Each row comes from the steps of one path. Every step used is in the known rows, and no mark comes twice. Write the path behind each row, first mark first.
Known rows
U B W G: [  0 -18   1  -6 -15 -39  -5 -33  19  -3 -16  16 -30 -21  -5  10  35  -1
  -2  12  -8   6  12  -1  11]
L V U B: [ -7  24 -27   7 -12  20  -2  65 -12  -7  17  -7   7   4  -9   5  12 -10
   3   2   3 -10  37 -11  24]
L G W: [ -8   9   0   2 -15  52   1  36 -20 -31   6   6  22   0  32  16 -40   4
  -5   1   9  13  35   4 -25]
V U B W: [ 14  -3  -1  -9 -36   9  -6 -26   6  18  12   2 -35  -2  -9   3  32   2
   8   0  -5  -2  20 -23  49]
D A U B W: [  5 -22  12 -12  -2  14  -1 -93 -10 -17 -16  -2 -42   2  -1 -11  28   4
   4   5 -11  -1 -30 -31  19]
A U B W Z: [  9 -14   2   2  -1 -14  -8 -54   7  13 -26   6 -45 -22 -10   2  33   9
   3   1 -17  -6 -31 -11  14]
D A: [-11 -20  -2 -10   9  25   5 -35 -20 -49  -9  -6   3  -2  44 -23 -22  -6
  -4   3   5  -2   8  -6 -22]
G W B: [ -1  -3  12  -4  -4   8  -3 -34 -11 -10 -32  16  27 -34  32   2 -50  -1
   1 -17  15  -8  33   3 -23]
V L G W: [ -5  18   2   0 -13  42  12  47 -18 -10  18   2  24  16  27  18 -41   1
 -21   0  12   9  25   3  12]
L A U B W Z: [  3 -30  -5   9   0 -12 -12   0   5  53 -18   2 -47 -11  -2  -7  40  11
   0   4 -13  12 -35 -15  27]
W A U B: [  8  17  11  -6  30 -13  -7  -5  -7  -6 -17  -6 -12 -19  -8 -16  16   4
   1  -7   1  -4 -35 -17 -10]
Z L V: [-22  20 -23   7  -2  14  13  55 -10 -38   1 -16  29  25  12   3 -19 -15
 -10   2   0 -13  10  32 -47]
U B W Z L A: [ -8 -20  -1   6 -14 -17  -1   9  24  35 -18   1 -18  18 -19 -18  39  -6
  -2   2  -2   8   5  16   0]
L A U B: [  6 -19  -4   3   5  19  -9  45 -26  37 -12 -11 -16  14  -3 -11  21   1
  -2   9  -6  13 -29 -23  -7]
V U B: [ 13   3  -2  -7 -14  19  -4  12  -9   2  12  -5  -1   1 -12  -5  14  -6
   7   2   1  -5  27 -23  19]
D A U B W G: [  6 -33  11 -12  20 -43  -1 -97   6 -20  -6   8 -31 -18   1   2  27   5
   5  17 -13   8 -33 -27  25]
A U B W: [ 13  -9   6  -7 -18  10  -6 -48  -8  12 -19  -2 -50   1  -9   8  34   7
   1   3 -18  -3 -33 -20   9]
W Z L V U B: [ -8  25 -22  12   9 -11   5  53  12 -14  19  -6  34   9 -32  -2  10 -17
   5   0   3 -16  30  12   3]
Z W G: [ -2 -12  -6  -4  12 -28  -2 -23   1 -18  -5   9 -44 -28   9   1 -33   8
  -6  11  -6   3  -2  34 -35]
G W A: [ -7  10  13  -6  11 -11  -3  -7  -3 -16 -10  11  31 -27  37 -11 -41   9
  -1 -11  19  -3   9   5 -23]
B W: [ -4 -13  -6  -6 -31  11   1 -28  -2  -6 -11   0 -38  -8  37   3   1   5
  -5  -1  -8  -2   1   4   1]
Z L V U: [ -8  24 -26   4  -1  10  13  65  -8 -20  42 -22  34  24   9   8 -22 -13
   2   1   1 -12  17  15  -3]

Which path is each row?
[ 12  -2   4  -5 -16 -24   3 -40  31  12  12   2  -9   4 -33  -2  29  -5
  10  -2  -6  -9  17   2  31] : V U B W Z L
[ 10  12  25  -7  25 -13 -10 -30  -9   2 -18   9  19 -18  -8  -5  -8  12
   6  -7  10  -6 -27 -21 -13] : G W A U B
[  7  40  28  -3  27  12   1  14   0 -22  11  -3  38  15 -31   4 -11   2
   2  -6  13  10 -15  -4 -29] : Z L G W A U B
[ 11  -3   3  -4   6  19  -4 -10 -22  -5 -18  -8 -15   2 -13  -1  16  -1
  -1   5 -11  -5 -24 -20 -19] : A U B
[  6 -22  14   7  21 -16  -2   7  -3  39 -12   6  40  19 -27  -7  -4   3
   4   6   3   6 -22  -2 -27] : G W Z L A U B
[ -4  15  10  -7 -11 -12  -8 -29  19  -3 -24   7 -37 -20   0 -16  36   2
  -2 -11   6  -2   1  -2  16] : U B W A
[ -7  22 -10  10   4 -13   3  27  10  -6  18  10  66   9 -36  10 -12  -8
  10  -1  11 -17  40  10   2] : G W Z L V U B
[ -5 -10  11   0   7 -15   7 -28   5 -18 -11  10  52  -1   7   1 -43  -2
   0  -2   7 -10  14  26 -52] : G W Z L
[ -7  -5  -3   2  13 -11   9  -3   8 -26 -10  -6  22   0  10 -10 -20 -10
  -5  -1  -2  -8   3  30 -49] : W Z L
[ -1   6   3  -3   1  16  -4 -45  -9 -13 -34   6 -51 -33   9 -14 -44   1
  -3 -19   6 -10  14  33 -31] : Z W B
[ -8  13  -2   8   4  19   9  37  -2  -8  12  10  30  -6  27  15 -43   3
 -19  -2  12   6  26  12  17] : V L G W Z
[ -5  24 -16   1 -30   3   6  20  13   1  26  -8  -2  30 -29  13  30 -11
   5   0  -4 -12  22   4  32] : Z L V U B W
[  7 -18  -3   3 -17 -21  -3  14  27  52  21  -1 -11  15 -23 -14  34  -4
   9   1  -1  10  12  -2  45] : V U B W Z L A
[-10  12 -28  11  -9 -22   9  19  23  -4  34  -6   5  -1   9  14  -3  -3
   5  -4  -6 -13  13  25  31] : B W Z L V U
[  3 -32   7   7  27 -20   3  16  -8  33   4  -1  41  11  12  -2 -39  10
   3   4  -1   7 -34   8 -33] : G W Z L A U
[-10  15 -35   8  -6  19   3  69 -16 -13  32 -13  12  -4  31  10 -22  -4
   1   0   1 -10  24  -2  19] : L V U
[  8 -20   8  -3 -13   0   0   2  -1  46  -2 -13 -27  40 -23  -4  36   1
   0   7 -13  10 -42 -10   3] : Z L A U B W
[  5  33  19   0  23  20  -8  22 -10 -16   3   6  15 -12  -7   6  -7  10
   2  -7  13  13  -9 -19  -5] : L G W A U B
[-10 -27   2   7   7 -13   3  26   2  22  -4   5  51  11  17 -11 -37   1
  -2   2  12   7  11  23 -37] : G W Z L A
[ -1   2  12   0  19  16   6 -60  13 -42   5  -4 -19  17 -22  -5  24  -4
   2   3 -10  12 -21  -6   8] : D A U B W Z L G
[  9 -30   6  -2   9 -54   0   1  15  43   7  -2 -18  19 -24   6  40   1
   1  19 -15  20 -42  -6  11] : Z L A U B W G
[-10  12 -29  12 -18 -11  -6  21  18   9  11   8 -20 -21  -7   9  30   0
   7  -2  -4 -11  29  -1  57] : L V U B W Z
[ 10 -18   1  -1 -17   1   2  15  -8  73   2 -10 -47  28  -4   0  38   7
 -16   7 -11  10 -44 -25  62] : V L A U B W
[  4  26  12   0  28  17  -5  28 -14 -21  18  -1  17 -21  33  11 -43  15
   0  -8  11  13 -22  -8 -10] : L G W A U
[ -4  23  15   0  -2  33   7  10  -4 -36  -4   4  47   2  11  11 -52 -12
  -2 -17  18   7  41  19 -39] : Z L G W B
